Each row comes from the steps of one walk. Every step used is in the known rows, and no mark comes twice. Write the walk behind each row, first mark first.
Known rows
K/L/C/F/N: [-3.51 -1.41  0.93  2.07  1.79 -3.59 -1.00  1.55  3.82 -1.47  3.33 -0.32
 -0.97  1.58  5.09 -1.24  7.80 -3.87  3.88 -0.41  2.03 -1.06]
B/L/N: [-3.06  3.75 -0.35 -1.78  0.96 -2.88 -1.52  0.17  2.82 -3.02  1.49  0.38
  0.27  2.17  5.20 -0.51 -1.75 -1.91  1.43  2.24  1.79 -1.70]
N/F/E/L: [-1.05 -1.67  1.93 -0.86  2.73 -0.34 -0.33  4.39  0.77 -0.66  0.15  0.23
 -2.60  1.22  3.21 -0.77  3.35 -1.95  3.40 -1.57  3.49 -2.53]
L/E: [-1.76  0.17 -1.58 -0.63  2.00 -2.20 -0.27  0.69  1.02 -1.83 -0.97  0.32
 -2.86  1.49  2.16 -0.68  0.19 -2.62 -0.39 -1.72  3.00 -2.88]
K/L/N/F: [-2.37  3.66 -0.29 -0.73  1.20 -3.03  0.23  1.61  1.13 -0.05  0.80 -0.51
 -2.53  2.32  4.09  0.86  1.85 -3.70  3.05 -1.13  1.90  0.06]
B/L: [-1.93  1.89 -0.23 -0.78  0.36 -1.84 -2.53  1.44  0.66 -2.73 -0.13  2.02
  0.45  1.26  3.88 -1.39  0.30 -1.21  1.66  1.31  1.92 -2.45]
N/F: [-1.99  2.39  1.26 -1.21  1.41 -2.33 -0.10  2.31  0.25  0.45  0.62  0.07
 -2.45  0.85  3.65  1.54  2.04 -1.98  3.27 -1.10  2.22 -0.40]
E/L/C/F: [-3.29 -4.28  0.36  0.78  2.31 -1.94  0.93  2.75  3.91 -0.37  3.60 -1.05
 -1.80  1.01  5.94 -0.96  6.00 -2.16  1.88 -1.10  0.49 -2.64]
L/N/F/C: [-2.67  6.05  2.14 -1.69  2.34 -3.77  0.31  1.22  1.19 -0.75  1.34 -1.24
 -3.08  2.03  6.23  2.42  4.42 -4.13  3.90 -2.80  2.17  0.90]
K/F: [-1.54  2.16 -0.09  0.14  0.73 -1.86 -0.74  2.59  1.29 -1.14  1.84 -0.50
 -2.19 -1.78  2.26  0.35 -1.39 -0.81  3.12 -0.38  3.45  0.24]
B/L/C/F/K: [-3.01  1.05  0.74  0.81  2.87 -1.53 -0.89  1.49  2.85 -2.61  2.10  1.75
 -1.00  1.25  8.48 -1.35  2.94 -1.58  3.91 -0.50 -0.06 -1.23]
L/C/F: [-3.53 -2.45  0.65 -0.21  1.52 -3.08 -0.10  1.81  3.51 -0.03  3.35 -1.09
 -1.51  0.98  5.62  0.25  5.67 -1.56  1.68 -0.87  0.26 -1.77]
D/L/C/F: [-3.69 -4.60 -0.36 -0.66  1.00 -2.76 -0.18  1.92  3.94 -0.08  3.00 -0.39
 -0.57  1.09  5.30  0.24  5.52 -2.55  0.32 -0.35  0.21 -2.86]
F/K/L: [-0.72  1.44 -1.73  1.84  0.95 -0.47 -1.53  1.92  1.14 -2.91 -0.49  3.05
 -1.24  0.85  2.92 -2.16  1.62 -4.99  3.68 -1.95  2.93  0.09]
D/L: [-1.98 -2.87 -1.58 -1.75 -0.15 -1.20 -1.16  1.79  2.54 -1.54  0.48  1.78
  0.61  0.32  1.78  0.26  0.60 -4.13 -0.30  0.64  3.00 -2.73]
C/L/N: [-2.98  2.90  1.22 -0.86  1.34 -3.01 -0.50  0.22  5.05 -2.67  2.39  1.72
 -1.05  1.25  5.35  0.59 -0.01 -3.64  0.66  0.18  1.94  0.20]
D/L/N/F/K: [-2.49  3.89  0.34 -1.12  2.90 -1.29  0.17  1.28  2.48 -1.96  0.95  1.73
 -1.68  1.30  6.88  0.94 -1.21 -3.68  3.98 -0.35  1.81 -0.01]
E/L: [-1.32 -2.37 -0.48  0.52  1.95  0.00  0.49  3.13  2.54 -1.92  1.55  0.81
 -1.38  0.11  2.68 -1.66  0.93 -3.46  2.10 -0.35  3.43 -2.36]
K/F/E: [-1.02  1.10  1.97 -1.65  1.08 -1.80 -2.73  3.35  0.51 -1.17  0.39 -0.43
 -2.08 -0.76  1.78  0.39  0.90  0.26  3.34 -0.87  4.07 -0.75]
F/B/L/C: [-3.56 -1.94 -0.31 -1.05  0.28 -2.79 -1.77 -0.37  1.21 -3.25  0.65  1.18
 -1.13  2.00  3.31 -2.25  1.80 -0.14  2.40 -0.43  0.59 -3.76]
N/F/B/L: [-2.87  2.16  0.80 -0.51  0.86 -1.97 -4.06  1.50 -1.25 -2.35 -1.33  2.31
 -1.30  0.31  3.37 -0.37  0.97  2.57  3.67 -1.02  0.27 -2.90]
C/F: [-2.69 -0.26  1.07  0.20  1.60 -2.14 -1.90  3.02  2.70  0.02  2.28 -0.14
 -0.66 -0.73  4.83  1.22  4.46 -0.46  1.83 -0.67  0.79 -1.04]
F/C: [-1.70  2.99  1.37 -0.88  1.36 -2.60 -1.01  1.47  1.29 -1.95  0.83  0.15
 -1.79  0.70  4.03  0.89  4.70 -4.31  2.91 -2.69  3.14  0.13]
C/F/K/L: [-1.35  1.00 -1.16  2.64  1.54 -0.73 -1.98  2.88  1.69 -1.97  0.30  2.52
 -1.24  0.32  4.63 -1.53  4.15 -3.64  3.67 -2.36  1.43  0.10]
L/N: [-2.87  2.54 -0.14 -1.99  1.13 -2.77 -0.52  0.28  3.81 -1.97  2.35 -0.65
 -0.66  1.21  3.84  0.76 -1.35 -2.95  1.59  1.19  2.66 -0.61]

Write each row's walk
[-2.20 -4.03  1.19 -1.38  2.19 -1.75  1.69  2.23  1.96 -0.88  1.67 -0.87
 -3.16  3.14  3.97 -1.84  4.37 -3.48  2.90 -1.43  2.73 -3.18] | N/F/E/L/C
[-0.75 -1.75  1.03  0.02  2.29 -0.03 -0.71  4.54  1.46 -1.67  0.97 -0.09
 -2.43 -0.51  2.29 -1.52  1.25 -1.28  3.30 -1.08  4.24 -2.10] | K/F/E/L
[-2.04  3.41 -1.62  0.35  1.41 -1.77 -0.77  0.56  3.22 -3.15  1.10  1.24
 -1.06  1.84  4.42 -1.10 -0.55 -4.93  3.07 -0.36  2.55  0.28] | F/K/L/N
[-3.02  0.21 -1.15  0.49  2.20 -2.29 -3.53  1.01 -0.20 -2.83 -2.06  1.52
 -2.36  0.89  3.71 -1.23  1.61  2.30  0.39 -2.32  0.04 -4.66] | C/F/B/L/E
[-1.12  2.04 -2.46  1.59  2.66 -1.51  0.03  1.35 -0.36 -2.03 -2.43  1.92
 -4.07  2.50  3.47 -1.76  1.67 -4.27  1.83 -3.84  2.46 -1.65] | N/F/K/L/E
[-2.71 -1.12  0.62  1.49  3.63 -0.57  0.61  2.38  3.84 -2.16  2.88  1.13
 -1.89  0.68  7.86 -1.54  3.31 -2.78  4.13 -1.40  0.76 -1.23] | E/L/C/F/K
[-2.45 -4.55 -0.82 -0.26  1.54 -1.51  2.39  1.24  3.40 -1.87  2.78 -0.37
 -2.12  2.24  3.49 -2.54  2.60 -4.66  1.85 -0.50  2.74 -3.07] | E/L/C
[-2.11  2.65  2.96 -3.30  1.97 -2.87 -1.79  2.28  0.92 -0.25  0.15 -0.88
 -2.28  2.04  4.01  1.73  2.26 -0.82  3.29 -0.74  2.88 -0.94] | L/N/F/E
[-2.07  4.21  3.55  0.39  2.02 -3.16 -0.28  1.86  1.90 -1.45  0.67  2.76
 -3.16  1.12  6.47  1.41  6.48 -4.47  2.50 -4.14  1.62  1.23] | N/F/C/L
[-2.53  0.32 -0.57 -0.72  2.18 -1.36  0.85  1.51  4.37 -2.35  2.71 -0.62
 -1.18  1.23  4.24 -0.69 -1.11 -3.71  1.82  0.85  2.95 -1.66] | E/L/N
[-1.94 -0.91  2.87 -1.56  1.73 -2.05 -3.68  3.71  1.65 -0.23  0.64 -0.20
 -0.96  0.13  3.86  1.05  5.52  0.60  2.29 -1.14  1.96 -1.75] | C/F/E
[-3.22  1.74  0.17 -0.30  1.02 -2.40 -3.01  1.12  0.18 -1.47 -0.45  0.75
 -2.90  0.07  1.91  0.93  1.29  0.82  4.16 -2.93  0.80 -1.14] | K/L/N/F/B
[-1.92  4.64  2.28 -1.02  2.02 -3.14 -0.16  2.08 -0.08 -0.44  0.50 -0.40
 -3.14  1.27  5.20  2.00  5.77 -3.82  4.06 -3.58  2.44  0.57] | N/F/C
[-3.65  2.93 -0.18 -1.51  0.88 -2.62 -3.43 -0.16  2.10 -3.77  0.66  0.98
 -0.16  1.01  3.99 -0.37 -1.90  0.89  2.35  1.00  0.87 -2.37] | F/B/L/N
[-2.12 -5.11  0.52 -1.26  1.76 -1.44  1.15  1.87  2.79 -1.88  1.84 -0.53
 -2.23  2.65  3.22 -2.52  3.80 -3.68  2.16 -0.87  3.16 -3.50] | F/E/L/C
[-1.37  1.28  3.10 -2.64  1.63 -2.19 -2.24  3.14 -0.30  0.09 -0.67  0.01
 -2.39  1.38  2.93  1.33  3.55 -0.60  3.44 -1.43  3.12 -1.26] | N/F/E
[-3.01  4.39  2.20 -1.08  2.00 -3.37  0.57  1.22  2.79 -0.51  1.66  0.83
 -2.70  1.79  6.18  1.87  1.43 -2.91  2.31 -1.03  1.31  0.58] | C/L/N/F
[-4.16  2.61  0.29 -0.92  1.34 -2.87 -3.77  0.60  2.53 -2.97  1.25  0.58
 -0.18  0.58  5.37  0.18  0.08  1.94  2.32  0.57 -0.32 -2.34] | C/F/B/L/N
[-2.88  0.72  1.41 -0.73  1.18 -1.89 -3.30  1.73 -0.50 -1.04 -0.56  1.09
 -2.87 -1.08  1.61  1.38  1.42  2.15  4.31 -2.92  1.07 -1.53] | N/F/B
[-2.63  2.32  0.72 -1.03  2.69 -2.05  1.54  2.25  2.23 -0.26  2.01 -1.01
 -2.76  1.79  5.28  0.86  0.65 -2.90  3.23 -0.43  2.15 -0.91] | E/L/N/F
[-2.45  4.55  1.88 -0.93  3.02 -2.92  1.20  2.00  1.52 -1.04  1.56 -1.19
 -3.35  2.04  6.46  1.50  4.58 -4.64  4.02 -3.05  2.32  0.19] | E/L/N/F/C
[-3.54  3.83 -0.24 -0.96  0.92 -2.71 -3.06  0.37  1.84 -3.56  1.16  0.39
 -0.84  0.08  4.10 -0.25 -2.96  1.65  2.99  0.78  1.06 -1.71] | K/F/B/L/N
[-4.12 -3.17  0.94  0.06  1.22 -2.48 -3.24  1.33  2.05 -1.43  1.58  0.23
 -2.05 -1.02  3.17  0.40  4.38  2.57  3.02 -2.69 -0.50 -2.63] | L/C/F/B
[-0.89 -2.93  1.15 -0.75  2.21  0.08 -1.05  3.83  1.80 -1.87  0.41  0.63
 -1.52  0.69  2.28 -1.64  2.51 -2.34  2.49 -0.88  4.02 -2.94] | F/E/L
[-2.15  4.11  0.90  0.01  3.89 -0.68  1.05  1.95  2.48 -2.14  1.52  1.18
 -2.63  1.31  7.33 -0.05 -0.98 -3.29  5.21 -0.89  2.04  0.18] | E/L/N/F/K
